(in the rows, 128 means zero)
Known rows, with every way that one mark hangs from another
[Q134 [Q295 Q301]]: [103 117  92  92 146 161 108 132 156 149  65 146 114  97 137 116 132 108
 130 106 124  87 151 153  87]
[Q295 [Q393 [Q734 Q339]]]: [121 167 106 135  70 132 140 178 150 157 103 126  92 119 100 129 117 107
 148  86 129 108 127 148 137]
[Q580 [Q12 [Q295 Q134 Q301 [Q393 Q734]]]]: [101 124 160 148 126  91 134 115 159  79 143 124 124 138 102 127 121 104
 122 121 134  86  92 133 147]
[Q580 [Q12 [Q295 Q301]]]: [117 120 163  97 117  97 136 111 148  89 120 126 100 144 105 110 119  84
 136 140 104  74  96 147 128]
[Q12 [Q295 Q134 Q301 Q393 Q861] Q580]: [159 177 160 126 138 128 156 113 111 126 165 109 144 143 208 135 156 162
  54 114 156 169 164  99 148]
[Q580 [Q12 [Q295 Q134 Q301 Q393]]]: [113 120 156 147 135  92 136 106 145  79 148 118 134 149 113 129 126 101
 125 126 127  84  92 125 138]
[Q134 [Q295 [Q301 [Q697 Q496]] [Q393 [Q734 Q339]] Q861]]: [128  94  85 111 115 163  85 173 178 153 106 155 140  74  89 128 136 144
 106 117 146 110 125 125  93]
[Q301 [Q697 Q496]]: [103 121 116  52 140 156  84 165 123 115  47 116 104 203 109 114 125  81
 171 148  68 114 102 177 131]
[Q134 [Q295 [Q12 Q580] [Q301 Q697] [Q393 Q734] Q861]]: [118  91 113 140 128 138 128 145 153 152 128 152 129  73 140 122 125 159
 103 121 163 108 131 128  99]
[Q12 Q580]: [112 189 137  62 112 150 155 161 107 151  52 126  68 169 169 123 137  98
 120 106  98 117 166 175 148]
[Q734 Q339 Q393]: [159 191 112  83  22 159  57 186 127 177  72  96  92 139  38 113 141 116
 137 117  56 107 185 151 115]
[Q496 [Q697 Q301]]: [127 118 115  79  72 171 130 166 130 144  82 132  80 168 176 124 142  67
 124 158  83  92 149 153 120]
[Q580 [Q12 Q295]]: [102 124 176  80 114  99 125 125 136  82  94 123  75 156  97 112 114  75
 140 138  81  62  96 166 128]
[Q295 [Q12 Q580] Q134 [Q393 [Q734 Q339]] Q861]: [169 138 145 199  97 109 154 150 139 144 198 141 136 127  92 160 145 195
 104 122 178 159 131  87 152]
[Q861 [Q295 Q12 Q134 Q393]]: [111 141 128 182 157 119 116  92  39 115 150 123 160 148 143 150 115 130
 174 126 133 157 123 110 153]
[Q426 [Q339 Q734]]: [ 85 160 106  32  37 168 198 160 116 158  23 111  90 150 134 140 108  56
 196 128  60 151 157 166 115]
[Q12 [Q295 Q134 Q393 Q861] Q580]: [142 185 180 102 130 131 142 135  97 116 128 106 111 158 200 141 152 149
  59 112 127 153 164 123 149]
[Q393 Q734]: [ 91 163 130  93  94 135 134 168 168 145  51 138  48 119  84 111 111  99
 158 107 107 119 131 192 146]
[Q134 [Q295 Q12 [Q301 Q697] Q861]]: [138  61 110 113 157 140 109 126 153 147 118 149 125  90 116 113 124 144
 132 152 126 105 126 131  74]
[Q861 [Q295 [Q12 Q580] Q134 [Q301 Q697] [Q393 Q734]]]: [ 91 141 122 195 160 113 119 110  65 125 164 126 187 124 158 138 114 156
 148 125 160 184 132 116 179]
[Q697 Q301]: [124 144 111  99  88 173 115 110 109 125  83 120 109 116 140 128 132  75
 141 141  91 105 128 147 125]
[Q580 [Q12 [Q295 Q134 Q301]]]: [110 115 163 120 139  94 126 109 152  77 132 120 122 152 103 122 127  97
 130 137 111  88 101 141 137]
[Q301 Q697]: [ 98 106 123  79 155 126 109 171 126 132  61 101  95 169 116 111 102  86
 167 138  58 115 113 193 126]
[Q339 Q734]: [113 170 102  63  67 136 202 169 139 110  51 110  64 159 129 128 123  83
 169 111  59 126 132 164 140]

Rows
[135  76 100 145 117 133 110 151 168 154 145 150 138  63 102 121 123 159
 125 129 156 102 123 118  84] : [Q134 [Q295 Q12 [Q301 Q697] [Q393 [Q734 Q339]] Q861]]
[141 103 166  98 118  98 137 111 153  97 140 133  99 130  81 115 122 101
 120 154 107  90  90 136 122] : [Q580 [Q12 [Q295 Q301 Q861]]]
[155  85  97 151 135 145 139 111 143 153 146 154 136  81 135 129 130 148
 121 126 164  97 123  98  71] : [Q134 [Q295 Q12 Q301 Q393 Q861]]
[129 165 168 127 138 118 139 142 130 123 153 106 140 131 192 128 142 168
  54 119 148 175 155 123 163] : [Q12 [Q295 Q134 [Q301 Q697] [Q393 Q734] Q861] Q580]
[127 110 137  78 126 154 118 140 127 146  79 156  78 108 130 123 138 138
 117 133 116  89 149 147  84] : [Q134 [Q295 [Q12 Q580] Q861]]
[131 134 118 136 143 124 130  80  59 138 144 137 144 120 139 116 110 122
 184 151 126 160 129 118 139] : [Q861 [Q295 Q12 Q301]]
[190  99 102 171 179 131 142 106 170 152 188 139 170 126  75 150 144 165
 106 144 157 189 122  86 130] : [Q295 Q134 Q301 Q861]
[116 162 118 192 128 117 122 111  71 135 178 134 183 115 146 142 128 162
 146 117 171 179 149  98 175] : [Q861 [Q295 [Q12 Q580] Q134 Q301 [Q393 [Q734 Q339]]]]
[153 188 164 124 106 124 141 142 137 133 165 116 135 122 177 132 156 174
  52 108 160 173 173 107 157] : [Q12 [Q295 Q134 Q301 [Q393 [Q734 Q339]] Q861] Q580]
[210  81 119 201 173 108 162  71 152 139 229 145 172 134  94 140 140 185
 135 169 176 181 110  65 120] : [Q295 Q12 Q134 Q301 Q861]
[126  77  85 127 153 153 109 147 154 155 113 142 143  80 124 130 123 136
 104 117 136 106 123 126  82] : [Q134 [Q295 [Q301 Q697] Q393 Q861]]
[146 139  77 220 170 126 163 102 143 137 179 117 197 147 150 154 137 139
 126  91 185 151 124  85 143] : [Q295 Q134 Q301 Q393]
[141 111 159 120  85  93 132 131 168 102 158 133 109 112  68 119 121 111
 115 138 125  89  90 124 129] : [Q580 [Q12 [Q295 Q301 [Q393 [Q734 Q339]] Q861]]]
[115 119  95 147 102 140 123 135 161 150 120 148 126  77 138 116 128 136
 141 101 165  79 142 125  89] : [Q134 [Q295 Q12 Q301 [Q393 [Q734 Q339]]]]
[144 154 169  95  97 124 139 132 132 127 119 116  72 116 142 115 119 124
 107 123 113 132 124 138 121] : [Q12 [Q295 [Q393 Q734] Q861]]
[ 98 102 166 118 150  89 113 118 152  74 130 113 125 157  99 118 122  97
 131 144  99  89  93 148 139] : [Q580 [Q12 [Q295 Q134 [Q301 Q697]]]]
[145  73  96 134 141 152 112 119 141 138 136 152 150 103 132 127 133 146
 127 138 155 100 108 103  76] : [Q134 [Q295 Q12 [Q301 [Q697 Q496]] Q393 Q861]]
[139  86 112 196 193  96 136  94 139 118 184 111 186 170 139 123 125 151
 169 154 148 153 112 111 136] : [Q295 Q12 Q134 [Q301 Q697]]
[182  91 145 164 162 112 143 102 130 127 177 138 124 158  82 147 136 165
 146 165 132 159 109  99 119] : [Q295 Q12 Q134 Q861]
[141 152 174  87 159 123 124 129 121 119 139 102 135 153 190 120 149 160
  63 141 118 176 167 132 151] : [Q12 [Q295 Q134 [Q301 Q697] Q861] Q580]
[111  85  91 131 138 150 106 160 175 156 106 148 129  64 106 128 119 141
 103 111 144 111 122 137  93] : [Q134 [Q295 [Q301 Q697] [Q393 Q734] Q861]]
[143  97  85 130 138 161 126 132 155 161 118 153 135  74 123 134 132 135
 102 107 151 104 128 112  79] : [Q134 [Q295 Q301 Q393 Q861]]
[113 141 113 209 150 114 128  86  76 126 177 135 180 111 137 141 115 150
 165 122 171 177 124  99 164] : [Q861 [Q295 Q12 Q134 Q301 [Q393 Q734]]]
[137 181 191  66 136 131 125 135 106 115 103 109  91 163 181 129 154 146
  66 128 102 158 174 143 147] : [Q12 [Q295 Q134 Q861] Q580]
[119 168 157 124 144 120 125 114 108  99 116  92 118 166 187 130 133 114
 119 104 112 125 140 132 130] : [Q12 [Q295 Q134 Q393]]
[115 118 117 152 181 125  87  86  62 109 150 128 190 158 130 131 123 138
 179 160 128 181 119 113 156] : [Q861 [Q295 Q12 Q134 [Q301 [Q697 Q496]]]]
[120 118 108 170 150 114 128  93  50 134 162 122 173 125 157 122  99 125
 176 143 135 157 110 111 141] : [Q861 [Q295 Q12 [Q301 Q697] Q393]]
[ 98 143  95 166 146 137  73 136  92 124 145 128 198 125 102 144 123 140
 151 122 143 185 127 113 174] : [Q861 [Q295 Q134 [Q301 [Q697 Q496]] [Q393 [Q734 Q339]]]]
[130 159 115 161 127 126 151  87  39 143 156 135 159 123 183 129 117 132
 156 127 155 158 136 103 151] : [Q861 [Q295 [Q12 Q580] Q301 Q393]]
[137 109 159 144 110  89 123 129 171  93 171 130 131 118  64 132 128 125
 109 136 133 101  95 115 138] : [Q580 [Q12 [Q295 Q134 Q301 [Q393 [Q734 Q339]] Q861]]]
